What can hang from each mark:
k871: k268
k908: k268
k57: k886
k749: k886
k268: k502 k729 k908
k729: k886
k502: k884 k886
k886: k729 k749 k908

Known rows, with every way that one mark hangs from another:
k57(k886(k729 k749)): [ 1.03 -1.82  1.52 -0.78 -0.83  0.13 -1.59 -0.03  1.05  0.43 -0.69  0.26
  1.94  2.40  0.24  1.21  4.03  2.05  2.10 -0.63  2.30 -2.78]
k268(k502(k884) k729 k908): [-0.39 -3.84  3.79 -2.09 -2.60  0.52  0.61 -0.66  1.37 -0.16 -0.43  1.90
 -1.14  2.63 -0.71  0.97  7.52 -1.54  1.32  1.39  1.27 -0.96]
k886(k729 k749 k908(k268)): [ 0.67 -1.90 -0.60 -1.41 -1.04  0.11 -0.71 -0.20  0.28  0.65 -0.05  2.03
  2.80  2.24  0.14  0.82  2.22  3.12  0.45 -0.29  1.99 -2.83]
k268(k502 k729(k886(k749)) k908): [ 0.00 -3.76  1.77 -1.07 -1.91  0.33 -2.47 -0.74 -0.40 -0.06 -0.34  1.45
 -1.21  2.27 -0.65  0.82  5.42 -0.41  1.77  0.76  1.96  0.40]
k749(k886(k729 k908)): [ 0.72 -2.04 -0.10 -1.13 -1.34 -0.13 -0.70  0.03  0.96  0.62 -0.75  2.02
  2.46  2.09  0.06  0.31  2.22  2.49  0.70 -0.38  2.35 -0.29]
k886(k729 k908(k268(k502))): [-0.18 -2.35 -0.94 -2.00 -1.53  0.03 -0.04 -0.36 -0.64  0.65  0.02  1.81
  1.93  2.58 -0.12  0.79  2.21  0.02  0.62 -0.12  1.88 -2.49]
k57(k886): [ 0.82 -1.93  0.98 -0.92 -1.09  0.16  0.13 -0.07  1.84  0.46 -0.74 -0.01
 -0.14  2.52  0.21  1.19  2.99  1.81  2.28 -0.79  2.16 -1.82]
k57(k886(k729 k749 k908)): [ 1.33 -1.82  0.46 -1.75 -0.98  0.00 -2.15  0.11  0.82  0.68 -0.81  0.46
  3.03  2.47  0.17  0.94  3.07  2.75  1.34 -0.69  2.37 -3.35]
k886(k729 k749 k908(k268(k502))): [-0.10 -2.27 -0.55 -1.48 -1.19 -0.18 -0.95 -0.38 -1.45  0.60  0.00  1.94
  2.36  2.52 -0.08  0.83  2.51  0.58  0.55 -0.34  1.96 -2.89]
k729(k886(k749 k908(k268(k502)))): [-0.13 -2.30 -0.55 -1.36 -1.13 -0.26 -2.30 -0.46 -1.52  0.69  0.02  1.91
  0.26  2.53 -0.23  0.77  2.03  0.72  0.59 -0.82  1.92 -0.56]
k871(k268): [ 0.44 -2.96  0.75 -0.88 -1.62  0.37  1.77 -0.81  1.32  0.44 -0.47  2.00
 -0.59  2.33  0.15  0.94  2.59  2.08  1.56 -0.34  1.69 -1.08]
k729(k886(k749)): [ 0.66 -2.14  1.33 -0.27 -0.84  0.18 -1.41 -0.16  0.79  0.63 -0.67  1.94
 -0.01  2.21  0.04  0.87  2.95  2.27  1.42 -0.87  1.96  0.25]
k729(k886(k749 k908(k268))): [ 0.63 -1.92 -0.60 -1.33 -0.82  0.00 -2.10 -0.26  0.18  0.74 -0.04  2.10
  0.70  2.29  0.00  0.74  1.70  3.32  0.50 -0.67  1.86 -0.42]
k749(k886(k729 k908(k268))): [ 0.38 -1.85 -0.94 -0.99 -1.36 -0.16 -0.83 -0.17  0.58  0.52 -0.06  2.00
  2.13  2.16  0.06  0.44  1.83  2.88  0.55 -0.13  2.22 -0.38]
k908(k268): [ 0.14 -1.95 -0.07 -0.37 -1.05  0.32  1.54 -0.40  1.30  0.44  0.03  1.63
 -0.34  2.33  0.18  1.08  1.82  2.29  1.36 -0.31  1.68 -1.23]
k502(k884 k886(k729 k749 k908)): [ 0.61 -2.02  3.14 -1.26 -1.41  0.03 -3.47 -0.10  1.92  0.64 -0.98  2.15
  3.22  2.61 -0.12  0.76  4.30  1.38  0.06 -0.72  0.61 -1.73]
k908(k268(k502(k886(k729 k749)))): [-0.56 -2.18  0.86  0.47 -0.85 -0.06 -3.18 -0.57 -0.82  0.34 -0.02  1.55
  1.33  2.57 -0.01  1.09  2.20 -0.73  1.36 -0.93  1.11 -1.38]
k268(k502(k886) k729): [-0.48 -3.39  0.82 -0.03 -1.64  0.43 -2.41 -0.68  0.40  0.11 -0.57  0.92
 -0.81  2.37 -0.73  0.72  4.21 -2.18  1.81  0.26  0.95 -0.28]
k57(k886(k749 k908)): [ 1.17 -1.92  0.24 -1.42 -0.86  0.01 -1.26  0.02  0.78  0.64 -0.71  0.22
  1.37  2.49  0.14  1.02  2.32  2.95  1.36 -1.04  2.30 -2.90]
k886(k749 k908): [ 0.85 -2.14  0.01 -1.08 -0.96  0.13  0.27 -0.07  0.60  0.70 -0.75  1.95
  1.51  2.27  0.06  0.82  1.64  2.89  0.63 -0.88  1.92 -2.25]
k268(k502 k729 k908): [-0.24 -3.84  1.27 -1.34 -2.14  0.54  0.67 -0.68  0.44 -0.12 -0.29  1.21
 -1.21  2.35 -0.54  0.93  4.73 -0.78  1.86  1.00  1.88 -1.04]

Rows:
[ 0.83 -3.07 -0.42 -2.27 -1.72  0.47 -2.11 -0.34  1.51  0.48 -0.62  1.58
  0.21  2.04 -0.64  0.34  4.61  1.59  0.87  0.85  1.81  0.21] | k268(k729(k886(k908)))
[-0.25 -4.63  1.27 -1.74 -2.63  0.50  0.80 -1.30  0.16 -0.21 -0.10  1.55
 -1.77  2.39 -0.55  0.82  4.98 -0.63  1.86  1.31  1.77 -0.95] | k871(k268(k502 k729 k908))
[ 0.15 -3.40 -0.01 -1.75 -1.62  0.26 -3.20 -0.52 -1.07  0.38 -0.54  1.69
  0.21  2.20 -0.82  0.46  5.14 -0.48  0.82  0.53  2.01 -0.36] | k268(k502 k729(k886(k749 k908)))
[-0.66 -3.15 -0.38 -0.84 -1.71  0.47  0.16 -0.78 -0.31  0.01  0.23  1.42
 -1.22  2.31 -0.62  0.92  4.79 -1.06  1.57  1.11  1.72 -1.24] | k908(k268(k502 k729))
[ 0.29 -1.90 -1.14 -0.70 -1.18 -0.14 -0.06 -0.25  0.57  0.50 -0.03  1.83
  0.47  2.14  0.03  0.53  1.00  3.10  0.57 -0.54  2.09  0.16] | k749(k886(k908(k268)))
[-0.37 -2.36  4.26 -0.21 -1.50 -0.14 -3.19 -0.29  0.43  0.40 -0.91  1.97
  1.75  2.86 -0.21  1.03  5.59 -1.83  0.95 -0.81  0.61 -1.29] | k268(k502(k884 k886(k729 k749)))
[-0.30 -3.67  2.14 -0.07 -1.70 -0.02 -1.78 -1.17 -0.36  0.07 -0.38  1.36
 -0.88  2.77  0.02  1.08  1.73 -0.13  1.74 -0.96  1.08 -0.54] | k871(k268(k502(k886(k749)) k908))
[-0.50 -3.39  3.03 -1.60 -2.33  0.45  0.18 -0.54  0.90  0.12 -0.60  1.87
 -0.76  2.56 -0.84  0.92  8.05 -2.12  1.11  1.19  1.23 -1.13] | k268(k502(k884) k729)
[ 0.26 -2.65 -1.45 -1.00 -1.61  0.20 -1.12 -0.54  0.65  0.11  0.10  1.73
  0.05  1.91 -0.55  0.33  3.56  2.36  0.66  1.03  2.04  0.25] | k749(k886(k908(k268(k729))))
[-0.39 -2.30  1.63 -2.68 -1.87 -0.22 -1.53 -0.45  0.16  0.68 -0.10  2.25
 -0.10  2.83 -0.37  0.80  4.54 -0.39  0.10  0.00  1.24 -0.05] | k729(k886(k908(k268(k502(k884)))))
[ 0.53 -2.09  2.96 -0.90 -1.30  0.03 -2.60 -0.15  1.87  0.64 -0.95  2.13
  1.56  2.65 -0.12  0.82  3.57  1.59  0.09 -1.12  0.51 -1.23] | k502(k884 k886(k749 k908))
[-0.09 -3.31  0.11 -0.61 -1.44  0.26 -3.84 -0.61 -0.66  0.26 -0.62  1.20
  0.69  2.39 -0.78  0.53  3.70 -1.07  0.86 -0.13  1.08 -1.34] | k268(k502(k886(k749 k908)) k729)
[-0.04 -2.53  0.22 -1.20 -1.34 -0.05 -2.60 -0.28  0.07  0.70 -0.83  1.27
  2.29  2.64 -0.18  0.62  1.73 -1.00  0.92 -0.96  1.15 -1.45] | k268(k502(k886(k729 k908)))
[ 0.30 -2.63 -0.75 -0.48 -1.17  0.41 -3.82 -0.62  0.75  0.12  0.02  1.47
  0.77  2.18 -0.57  0.69  2.94  1.94  0.64  0.25  0.94 -1.21] | k502(k886(k749 k908(k268(k729))))
[-0.22 -4.07 -0.25 -1.60 -2.26  0.30 -2.86 -1.26 -0.12  0.22 -0.49  1.36
 -0.35  2.50 -0.79  0.43  3.73 -1.29  1.02  0.38  0.90 -0.71] | k871(k268(k502(k886(k908)) k729))
[ 0.82 -2.48 -0.87 -1.70 -1.28  0.35 -2.64 -0.47  0.52  0.14  0.07  0.09
  0.66  2.25 -0.43  0.91  4.55  2.60  1.31  0.76  2.08 -2.81] | k57(k886(k749 k908(k268(k729))))
[-0.64 -3.33  3.38 -0.73 -2.06  0.40 -2.57 -0.64  1.29  0.04 -0.76  1.56
 -0.76  2.64 -0.89  0.86  7.09 -2.87  1.15  0.60  0.34 -0.20] | k268(k502(k884 k886) k729)
[ 0.55 -2.18  2.77 -1.75 -1.72  0.13 -2.59 -0.10  2.72  0.68 -0.98  2.04
  2.80  2.70 -0.16  0.71  4.27  0.89  0.22 -0.48  0.54 -1.26] | k502(k884 k886(k729 k908))
[-0.43 -2.87  4.61 -1.15 -2.05  0.05 -1.87 -0.45  1.69  0.21 -0.69  1.63
  0.93  2.90 -0.16  1.01  4.83 -1.66  1.20 -0.28  0.51 -0.70] | k268(k502(k884 k886(k729)) k908)
[-0.16 -3.48  0.71 -1.31 -1.86  0.48 -1.80 -0.61  0.04  0.28 -0.54  1.50
 -1.27  2.24 -0.76  0.66  5.72 -1.55  1.75  0.81  1.83  0.69] | k268(k502 k729(k886))
[-0.66 -2.23  0.52 -0.03 -1.15  0.03 -2.29 -0.59  0.04  0.34 -0.07  1.26
  0.89  2.64 -0.06  0.97  2.07 -1.19  1.46 -0.70  1.00 -0.92] | k908(k268(k502(k886(k729))))
[ 0.31 -2.71  0.21 -0.59 -1.23  0.54 -2.71 -0.62  0.66  0.09  0.14  1.72
 -0.75  2.00 -0.56  0.84  5.22  1.87  1.32  0.95  1.79  0.31] | k908(k268(k729(k886(k749))))
[-0.48 -3.09 -1.42 -1.11 -1.88  0.04 -1.36 -0.70 -1.10  0.08  0.16  1.47
 -0.38  2.15 -0.77  0.31  3.79 -0.18  0.79  0.93  2.09  0.12] | k749(k886(k908(k268(k502 k729))))
[ 0.97 -2.19  0.24 -1.39 -0.96  0.04 -1.95 -0.02  0.60  0.87 -0.75  2.01
  1.04  2.31 -0.02  0.59  2.22  2.95  0.62 -1.01  1.97 -0.35] | k729(k886(k749 k908))
[-0.47 -4.51  3.83 -2.47 -3.21  0.45  0.65 -1.32  1.03 -0.25 -0.26  2.08
 -1.73  2.68 -0.72  0.93  7.84 -1.29  1.30  1.73  1.14 -0.90] | k871(k268(k502(k884) k729 k908))
[-0.62 -2.25  1.40 -1.51 -1.87 -0.45 -0.34 -0.38 -0.37  0.45 -0.09  2.21
  0.11  2.65 -0.28  0.60  4.02 -0.17  0.02 -0.14  1.59  0.04] | k749(k886(k908(k268(k502(k884)))))
[ 0.37 -1.79 -0.45 -0.12 -0.71  0.03 -2.62 -0.38  0.61  0.55 -0.05  1.51
  1.18  2.46  0.05  0.86  0.44  2.66  0.52 -1.25  0.95 -1.36] | k502(k886(k749 k908(k268)))
[ 0.47 -2.69 -1.10 -1.38 -1.36  0.46 -1.03 -0.55  0.36  0.23  0.14  1.75
  0.75  2.06 -0.50  0.71  3.99  2.54  0.61  0.94  1.77 -2.18] | k886(k749 k908(k268(k729)))
[ 0.53 -1.92 -0.76 -1.04 -0.91  0.10  0.11 -0.25  0.21  0.63 -0.04  2.00
  1.14  2.28  0.14  0.94  1.23  3.36  0.44 -0.72  1.82 -2.25] | k886(k749 k908(k268))
